Known rows, with every way that one mark hangs from another
j68(j239(j325 j396(j444) j855)): [ 1.07  0.82  0.86  0.41 -2.04 -2.20 -0.59  0.66  1.64  0.45  0.67 -0.68
 -0.46 -0.88 -0.61 -1.37  0.00 -1.54 -0.80 -0.21 -1.99 -0.39  0.23  3.36]
j883(j855(j239(j320 j396))): [ 0.44  1.29  4.38 -0.38  0.80  0.24  1.17  4.18  0.30  0.21 -0.50  2.29
  1.70 -1.26  1.64 -1.30 -2.02 -2.66  0.29  1.34 -0.35 -0.19 -1.39  0.11]
j320(j239(j68(j531) j325 j396(j444) j855)): [-1.33  1.07  2.20  2.12  0.19 -1.46 -1.58 -2.69  1.10 -0.96 -3.45 -3.14
 -0.58 -2.46 -3.33 -0.15 -3.38  0.43  3.58  1.37 -0.23 -2.53  0.98  3.60]
j531(j325(j68 j239(j396))): [ 0.13  0.00  0.00  0.88 -0.94 -0.13 -1.32 -2.18 -0.35  2.17  2.43  1.07
 -1.01  0.19  1.38  0.59  1.64  1.66 -2.62 -1.97  0.28  1.12 -3.64 -1.90]
j325(j239(j68(j531) j396 j855)): [-0.55  0.45  2.47  3.02  0.33  0.13 -0.31 -0.50  0.16 -0.82 -1.01 -1.19
 -0.57  0.83  0.59 -1.91  0.33  0.39  0.86 -0.15  0.86  1.23  0.79 -0.16]
j396(j239(j320)): [ 0.62  0.05 -0.68 -2.82 -0.77  1.63  1.56  2.35 -1.01  0.23 -0.09  1.95
  0.63  1.75  0.39  0.01  0.49 -0.64 -2.36  0.47 -1.17 -0.44  1.18 -1.08]
j855(j239(j68(j531(j325)) j320 j396(j444))): [ 0.10 -0.61 -0.21  0.01 -0.76 -0.10 -0.54 -3.83  2.90  0.43 -3.42 -0.77
 -0.47 -1.40 -4.33  2.99 -1.08 -0.36  3.81  1.00 -1.40 -1.96 -1.74  1.48]
j320(j239(j68 j396)): [-2.68  3.49  3.19  1.61  0.60  0.61 -0.68  1.49 -0.83  0.54 -0.59 -0.90
 -2.03 -1.50 -0.75  0.91 -4.80  0.73  0.35 -0.19  0.14 -0.95  0.22 -0.24]
j320(j239(j325)): [-2.62  2.63  0.84 -0.09  1.51 -0.04 -1.75  2.20 -2.05 -0.57  1.98 -0.48
 -0.51 -1.29  0.74 -0.32 -2.94  0.29 -0.71 -0.19  0.78 -1.51  0.75 -0.27]
j870(j531(j325(j68 j239))): [ 0.35 -1.89 -3.74  0.61 -0.39 -0.10 -0.46 -1.78 -2.64  1.39  2.60  0.57
 -1.37  0.11  2.46 -0.41  3.79  2.77 -2.16 -2.36  3.24  2.13 -2.30 -4.38]
j325(j239(j68 j320 j396)): [-0.58  2.53  1.77  0.16  0.58  2.73  1.03 -0.25  0.38 -0.42 -0.05  0.90
 -0.51  1.09 -0.32  0.61 -2.95 -0.61  0.65 -1.13 -1.03  0.38 -1.11  0.64]
j396(j239 j444): [ 0.57 -0.10  0.05 -1.88 -3.89  0.14  0.28  1.96 -0.07  1.95  0.55  2.35
 -0.94  0.11 -0.40  1.32  2.70 -0.39 -3.11 -0.33 -0.29  0.05  1.83 -0.60]
j68(j239(j320 j396 j855) j531(j325)): [ 1.49 -1.81 -1.12  1.44  0.21 -0.74  0.56 -0.46  0.91 -0.50 -0.65 -1.53
  1.45  1.18  0.34 -1.91  1.63 -0.49  0.41 -0.21 -2.61  0.82  0.07  0.59]
j68(j239(j320 j396 j855) j325 j531): [ 1.75 -1.47 -0.92  1.59  0.69 -1.04  0.76 -1.31  1.48 -0.07 -0.51 -1.15
  1.41  1.73 -0.15 -1.93  1.56 -0.63  1.32 -0.11 -2.29  0.10  0.96  1.27]
j870(j531(j325(j239(j320)))): [ 0.88 -0.96 -3.35  0.49 -0.05  1.62  1.05  0.03 -1.65 -0.51  1.96  0.38
  0.36  0.37  2.12 -0.37  1.85  0.88 -0.73 -2.51  1.30  2.08 -0.71 -2.77]
j68(j531(j325(j239(j320)))): [ 0.10 -1.14 -1.69  0.37  0.55  1.93 -0.12 -1.14 -0.53 -0.62  1.65  0.84
  1.24  1.69  1.43  0.01  2.79  0.17 -0.01 -1.97 -0.21  1.36 -0.21 -1.73]
j531(j325): [-1.28 -0.41 -1.14 -1.07 -0.48 -0.70 -0.50  2.79 -0.72  0.60  3.84  0.25
 -0.52  0.11  2.92  1.54  1.27  1.01 -3.40 -0.43  1.78  1.78  1.41 -2.85]
j531(j325(j239(j396(j444) j855))): [ 2.23 -0.28  1.84  2.48 -3.36 -0.85 -1.09  0.41  1.59  1.02  1.21  0.09
  1.10 -0.86  0.43 -0.27  2.84 -0.23 -2.51 -1.23 -1.00  1.28 -0.12  1.29]
j325(j239(j320 j396 j855)): [ 1.88  1.63  2.26  1.81 -0.20  1.00  0.73  2.13  0.41 -0.51 -0.23  0.49
  2.05  1.35  1.19 -2.82  0.15 -1.38 -1.26 -0.09 -1.54  0.84  0.25  1.23]
j883(j855): [-1.23  0.48  2.64 -1.28  0.26 -0.19  1.11  6.24 -1.58  0.06  3.46  2.54
  0.51 -0.19  5.29 -0.45  0.76 -1.04 -2.85 -0.01  2.89  2.73  2.10 -2.31]
j855(j239): [-0.98  1.51  0.90 -0.28 -0.06 -0.73 -1.16  4.23 -0.99  0.99  1.23  1.40
 -0.87 -0.28  1.07 -0.68  0.89 -0.87 -1.82  0.74  1.30 -0.18  0.29 -2.37]
j855(j239(j68 j320 j325)): [-1.60  1.53 -0.57 -3.26  3.22  0.90 -0.35  0.22 -0.17 -1.93 -1.33 -0.26
  0.29 -0.26 -1.95  1.01 -4.40 -1.06  2.39  2.34 -0.17 -2.91 -0.99  1.11]

Rows
[-2.17 -0.03 -1.82 -0.83  0.96 -0.69 -0.59 -0.04 -0.97 -0.33  2.78 -0.08
 -1.80  1.04  1.41 -0.97  0.82 -0.26  0.21 -1.37  0.48  0.39  0.54 -1.06]
j68(j239(j325) j531)
[ 1.24 -0.42 -1.38  0.61 -1.96 -0.28  0.66 -3.51  3.00  1.90  0.15  0.70
 -0.63  0.66 -2.24  1.53  1.70 -0.95  2.00 -2.18 -2.78 -0.18 -0.12  1.95]
j68(j239(j320 j396(j444)) j325 j531)
[ 1.67 -1.28 -1.40  1.88  0.69  0.79  1.38 -1.49 -0.31 -1.67 -1.46 -2.22
  0.93 -0.33  0.21 -1.16 -1.13  1.26  1.10 -0.30  0.42  1.12 -0.90 -0.04]
j870(j531(j325(j239(j68 j320 j396 j855))))
[-1.45  2.07  1.55 -0.33 -2.33 -0.39  0.13  0.20  2.01  1.49  0.18  0.33
 -2.83 -0.96 -1.02  3.09 -2.03 -0.14 -0.29 -0.12  0.77  0.43  1.04  0.87]
j239(j68 j396(j444))
[-0.41  0.01 -0.82 -3.54  0.22  2.49  1.96  0.97 -1.15 -0.81 -1.61  1.16
  0.07  1.72 -0.99  1.30 -1.73 -0.03 -0.68  1.12 -0.90 -0.74  1.08 -0.41]
j396(j239(j68 j320))
[-0.45 -2.32 -4.74 -0.70 -0.03 -1.73 -0.05 -0.88 -2.01  1.60  2.29 -0.37
 -1.96 -0.29  2.42  0.63  2.58  3.12 -2.17 -0.51  4.09  1.83 -0.82 -4.55]
j870(j531(j325(j68)))
[ 0.10 -0.29 -1.00  1.88 -2.80  0.16  0.16 -2.87  0.74  1.04  0.85 -0.59
 -2.65 -2.07 -0.78  2.36  0.10  1.65  0.61 -2.85  1.68  1.59 -1.60 -0.75]
j870(j531(j325(j239(j68 j396(j444)))))
[-0.20  0.92  1.52  0.17 -1.50 -1.42 -1.29 -1.65  2.66  1.80 -0.80  0.17
 -1.87 -2.14 -3.46  3.58 -1.50 -0.13  1.80  0.75 -0.01 -2.06 -0.93  1.42]
j855(j239(j68(j325) j396(j444)))
[ 2.65 -0.92 -1.08  0.59 -1.51 -1.18  0.57 -3.24  1.71  1.70 -3.33  0.30
  0.50  1.45 -2.23 -2.04  3.13 -1.17  1.08  0.10 -2.62 -0.27 -0.87  2.51]
j325(j68(j239(j320 j396(j444) j855) j531))
[ 0.38 -0.80 -1.97 -0.93  2.20 -0.33  0.49  0.18 -0.46 -2.13 -0.38 -1.06
  1.64  1.93  0.69 -3.19  0.76 -1.37  1.16  0.73 -1.50 -0.36  1.38  1.47]
j68(j239(j320 j325 j855) j531)
[-0.70 -0.18 -0.07  0.33  1.98 -0.01 -0.15 -3.22  1.94 -0.21 -2.22 -0.98
 -0.62 -0.08 -2.89  1.84 -2.54  0.21  4.36  1.45 -0.46 -2.36 -1.23  0.43]
j855(j239(j68(j325 j531) j320 j396))
[-0.23 -2.17 -1.58 -2.73  2.14  0.72  1.18 -2.03 -0.60 -3.15 -3.53 -1.76
  1.57  1.64 -1.61 -0.87 -1.71  0.32  2.10  3.29 -0.65 -2.16  1.81  1.68]
j396(j239(j68(j531) j320 j325 j855))
[ 2.88 -2.13 -1.31 -2.58 -1.02  0.66  1.48 -1.14  1.19 -0.68 -3.18  0.23
  2.36  0.85 -2.99  1.83  0.65 -0.14  0.06  2.31 -1.95 -1.74  2.56  2.98]
j396(j239(j68(j325) j320 j855) j444)
[ 1.14  0.13  3.26 -1.25  0.18  0.19  1.05 -0.37  2.48  0.26 -2.04  1.72
  1.58 -2.34 -2.03  2.81 -2.53 -1.89  3.08  1.47 -0.83 -1.62 -1.36  2.95]
j883(j855(j239(j68(j325) j320 j396(j444))))
[-0.11 -1.26 -2.40  1.44 -0.83  0.30 -0.07  1.06 -2.13  0.39  3.64  0.19
 -1.21 -0.43  3.23 -0.43  2.98  1.71 -2.02 -2.87  2.83  2.78 -0.34 -4.09]
j870(j531(j325(j239)))
[-1.06  1.62  1.38  0.93  1.74 -0.99 -1.65  3.25 -2.03 -1.52  0.25 -1.67
  1.47 -1.20  0.83 -2.54 -2.04  0.02 -1.07  1.47  0.39 -1.50  1.91  0.87]
j320(j239(j325 j855))
[-0.09  0.28  0.98  2.18 -0.30 -2.73 -2.41 -4.26  0.72  1.03 -3.12 -1.90
  0.02 -1.97 -2.91 -1.51 -0.48  0.93  1.82  1.36 -0.25 -2.72 -0.81  2.80]
j320(j239(j325(j68(j531)) j396(j444) j855))
[-2.72 -0.63  2.09 -1.80  3.38 -0.46 -0.47  1.07 -1.18 -2.01 -0.15  0.38
 -0.08 -1.56  1.13 -0.13 -2.18 -0.70  3.01  1.88  2.97 -0.95 -0.48 -0.62]
j883(j855(j239(j68(j531) j325)))
[-0.04 -1.27 -2.97 -1.76 -0.04 -0.69 -0.62 -0.17 -1.84  1.92  2.63  1.13
 -1.09  1.10  1.42  0.51  3.09  1.05 -3.21 -1.46 -0.17  1.06 -1.96 -2.58]
j531(j325(j68(j239)))
[-0.02  0.91  1.48  0.58  0.66  1.03 -0.12  2.84 -1.54 -1.39  0.26  0.16
  0.67  1.26  1.58 -1.57  0.77 -0.14 -1.59  0.26  1.08  1.41  1.74 -0.51]
j325(j239(j68 j855))
[ 1.33 -0.82 -0.63 -0.52  1.69  2.17  0.54  0.72 -0.91 -2.49 -0.59 -0.48
  2.88  1.37  0.53 -0.33  0.33 -0.11 -0.67  0.51 -0.91  0.79  0.46  0.63]
j531(j325(j239(j68 j320 j855)))
